Each row comes from the steps of one walk. Every step used is in the known rows, and no mark comes twice. Write the walk behind each row, first mark first.
Known rows
y > u: [-3  3  0  9 -8 -2 -3 -3  8  1  4  3 -4 -7 17 -3  3  6  6  7 -3 -8 -1  2
  0 -3  5]
d > f > b: [ -4  -7  -9  -1 -11  -7  15   1   5  -2   2  -2 -11   4  -7  -1 -16  -9
   5   8  -1   0  -9   2  -3   2 -12]
h > y: [  8   5  -1   9   1  -7  -2   3   4   3   0   2   7  -3  -8   5   6   6
  -1  -1  -6  -2   0  -3   1 -14   0]
d > f > b > y > u: [-12  -3 -17   5 -23  -8  17   4  17  -8  14 -12 -14 -12   4 -10  -5   0
  11   3  -8 -11   0  -3  -7  -6 -16]
f > b: [ -4  -3  -2  -1  -4  -5   5   1  -4 -11   7   9  -8   1  -8   6  -8  -7
  -4   6  12   6   2  -1   4   2  -7]
b > y > f > h > a: [-11  -5 -10 -18  -8 -12  -3 -12   4 -23  29  -6 -11  -2   2   6  10   8
 -18 -16  -6   0  17  13   4 -21  -4]
d > h: [  6  -8  -2  -7  -3  -6  -7   0   1  12   0   1   5   9 -11   1   5   2
  10  -5  -7   2  -6  12  -1   5   0]
d > h > a: [  1  -3  -7 -18  -3 -13 -19   0   0  11   0   7  12  13 -18   8   4   6
   6 -11  -6   6 -10  22   8 -13   3]
g > a > h > f: [-12 -11 -15  -8 -14  13 -13   8  13 -16  21   7  -3  -7  -4  -8   8   6
  -7  12  -3 -15 -14   3   4 -17   3]
a > h: [ -1  -4  -2 -10  -7   7  -7  10  -9  -7   5  -4  -3  -5  -8  -3   8   0
  -7   7  -5  -6  -2   3   0   0  -2]
b > y: [ -5   2  -7  -5  -5   2   4   6   3  -5   8 -12  -1 -10  -5  -5   9   3
   0 -13  -8  -4  10  -8  -6  -5  -9]
f > b > y > h: [ -8  -8  -4  -2 -19 -11   8  12  -8 -24  13  -5  -9 -10 -17 -12   1   0
  -4  -5   7   3  16  -9   1   2  -6]
h > f > b > y > u: [-15   7 -12   3 -25 -10   4   6  18 -19  28   9  -7 -19   7  -3   7  -3
   1   1  -4  -4  -4  -2  -3 -17  -3]
y > b: [ -5   5   4  -4  -2  -6   8  -6   6  -7   0   8  -3   0  13   5 -12 -12
  -8  -3   9   3  -3   3   0   4   9]
y > f > h > a > z: [  3 -15  -1 -24  -8  -8  -3  -6  -3 -18  20   1  -4   3  -3   9  -2   0
 -26  -8   5  -3   0  26   8 -18  -1]
f > b > y: [ -9  -2  -8  -6 -10  -4  11   5   0 -16  16  -4  -9  -7 -16   1   1  -5
  -5  -7   7   0  12  -7  -1  -3 -17]
a > z: [  8  -7   0 -10  -6   7   5  10  -4   1  -2  -6   6  -3 -11  -2  -4  -4
 -10  -5   4  -9  -9   5  -2  -3  -6]
b > y > h: [ -5  -5  -4  -1 -16  -6   3  13  -3 -14   5 -14  -1 -12  -8 -19  11  10
  -3 -11  -6  -4  14  -9  -4  -2   1]
u > y: [10  3  5 -3  0 -5  1  3 12 10  6  1  2 -7 -1 -5 10  1 13 -6 -6 -2 -5 -6
 -9  5 -5]
h > f > b: [ -7   4  -5  -3 -12  -9   3   5   8 -13  16  17  -3  -4  -5   6  -4 -13
  -6   7   5  11 -10   1   4  -8  -1]
a > h > y: [  7   2  -1  -1  -6   0  -9  12  -4  -2   4  -4   3  -8 -15   3  15   7
 -11   5 -12  -8  -1  -1   0 -14  -2]
d > f > h > a > z: [ 13 -14  -7 -19  -3  -4   4  -2   2  -1   5 -18   2   0 -16   0  -9   6
 -10 -12  -2  -2 -11  16   0 -18  -8]

Write each row's walk
[  3   7   3  -5  -7  -6  -2   6   2  -8   3   6   0 -10   0   9   4  -6
 -16   2  -2  -6  -5   2   1  -9   5] | a > h > y > b
[-13  -8  -6  -6 -15 -10   9  -3  -2 -16  17  16 -16   6   7   9 -11 -14
  -8  13   7   1   4  12   6   2  -6] | y > f > b
[ -8   0 -16  -4 -30 -17  -3   8  20  -8  31  10  -2 -11  -4  -3  11  -1
   9  -3 -12   0 -10   9  -4 -11  -4] | d > h > f > b > y > u
[-14  -3  -9 -11 -20 -16  -4  11  -7 -25  11   0  -2  -4 -24  -6   1   3
  -8  -9   8   6  13   1   8 -17  -4] | f > b > y > h > a
[ -7   2  -8  -4 -22 -10   0  17   7 -17  13  -6   5 -16  -3 -19  14   4
  -3 -10 -13   0   2  -8  -5 -11   8] | b > y > h > f
[ 16  -2   4  11   8 -11  -2  -9   5  -5  14  -7  -2  -9  -6   6  11  12
  -8  -4  -1   6  11  -4  -2 -10  -1] | f > h > y
[  1  -2   3  -8 -11 -11   4  -1  14   3  13   9  -6  -1  13  -1   7  -4
   7  -1 -11  -6  -5   6  -5   5  -4] | u > y > f
[ -5  -7  -7  -6 -22 -11   0   7  -6 -19  20  14 -14  -3  -8  13   3  -8
 -20  18  -3  -8   2  11   7 -12  -7] | a > h > y > f > b
[-13   0  -8   3 -20  -6   6   3   8 -16  21   0 -12 -13   3  -2   3   1
   2   2   4  -7   9  -5  -2  -5 -10] | f > b > y > u
[  4   3  -2   8 -15  -4 -11   9   3  -2  10   1   1 -15   2   1  17  13
  -3  15 -13 -16  -1   1   0 -17   3] | a > h > y > u
[-14  -3 -11 -10 -16  -4   7   1   5 -12  17  -5  -9  -4   9  -3   5  -2
  -6  -6 -11  -9  10   5  -3  -4  -6] | b > y > f
[  8 -12  -4   1   3  -6  11 -10   8  -2   7 -19 -11  -2   2  -6  -2   5
   2  -3  -8   3   1   1  -8   3  -5] | d > f > h
[-20 -12 -24 -14 -25   9  -5  14  14 -30  36   2 -11 -15 -19  -7   8   0
 -11   7   3 -14  -3  -5   3 -21 -13] | g > a > h > f > b > y
[ 10  -9   6  -8  -3 -14   6 -13  13  -8  30   1 -16  -6  13   1  14   1
   0  -5  -6   1   8   5  -8   6  -3] | u > y > f > h
[ -4 -12  -8 -21 -25  -9   1  22 -11 -24   9  -5   4  -8 -34  -7  -3  -1
 -19 -15  13  -1   5   6   8 -20 -10] | f > b > y > h > a > z
[ 12 -10   1 -19   3  -2  -7  -2  -6 -11  11  -6   4  -2 -17   6   1   6
 -20 -15  10   4  -1  13   6 -18  -2] | f > h > a > z
[ -4   4  -4 -11 -15   2 -11  14   3 -10  14   3   1 -10  -4  -2  13  -3
  -9   8 -12  -1 -15   4   0  -9   6] | a > h > f
[ 11   2   7   6   8 -17   7 -15   9 -11  13   3  -6  -9   6  12   1   0
 -14  -8   8   9   7  -2  -1  -7   8] | f > h > y > b
[ -6  -3  -1   1 -22 -16   2  10   2 -22  13  15  -4  -6  -6  -6  -2  -7
  -4   8   6  12  -5  -1   4  -4   9] | y > h > f > b
[  5  -6   4 -17  -3 -20  -6 -14  14  -8  27   6  -9   0   8   8  12   5
  -4 -11  -4   5   3  13   2 -11   0] | u > y > f > h > a
[ 10  -4   9   1 -10 -13   0  11   5   1   3  -3   1  -9  -2 -16  12   6
  12  -5  -4   1  -1  -9  -7   9   3] | u > y > h
[  7   3   6  -2 -18 -16  -4  15  17  -1  11   6   7 -13   2 -16  16   3
  10  -5 -13   5 -13  -7  -7  -1  10] | u > y > h > f
[-10  -1  -7 -11 -14 -10  -9  10  -4 -14   4  -9   6  -8 -15 -11   9  12
  -6 -16  -4   0  10   1   5 -19   3] | b > y > h > a
[ -1 -12   1  -4  -3  -9   4 -15   1 -17  23   1 -18   0  16   3   2   0
 -12   2  -1   2  12  12   1   3   3] | y > f > h
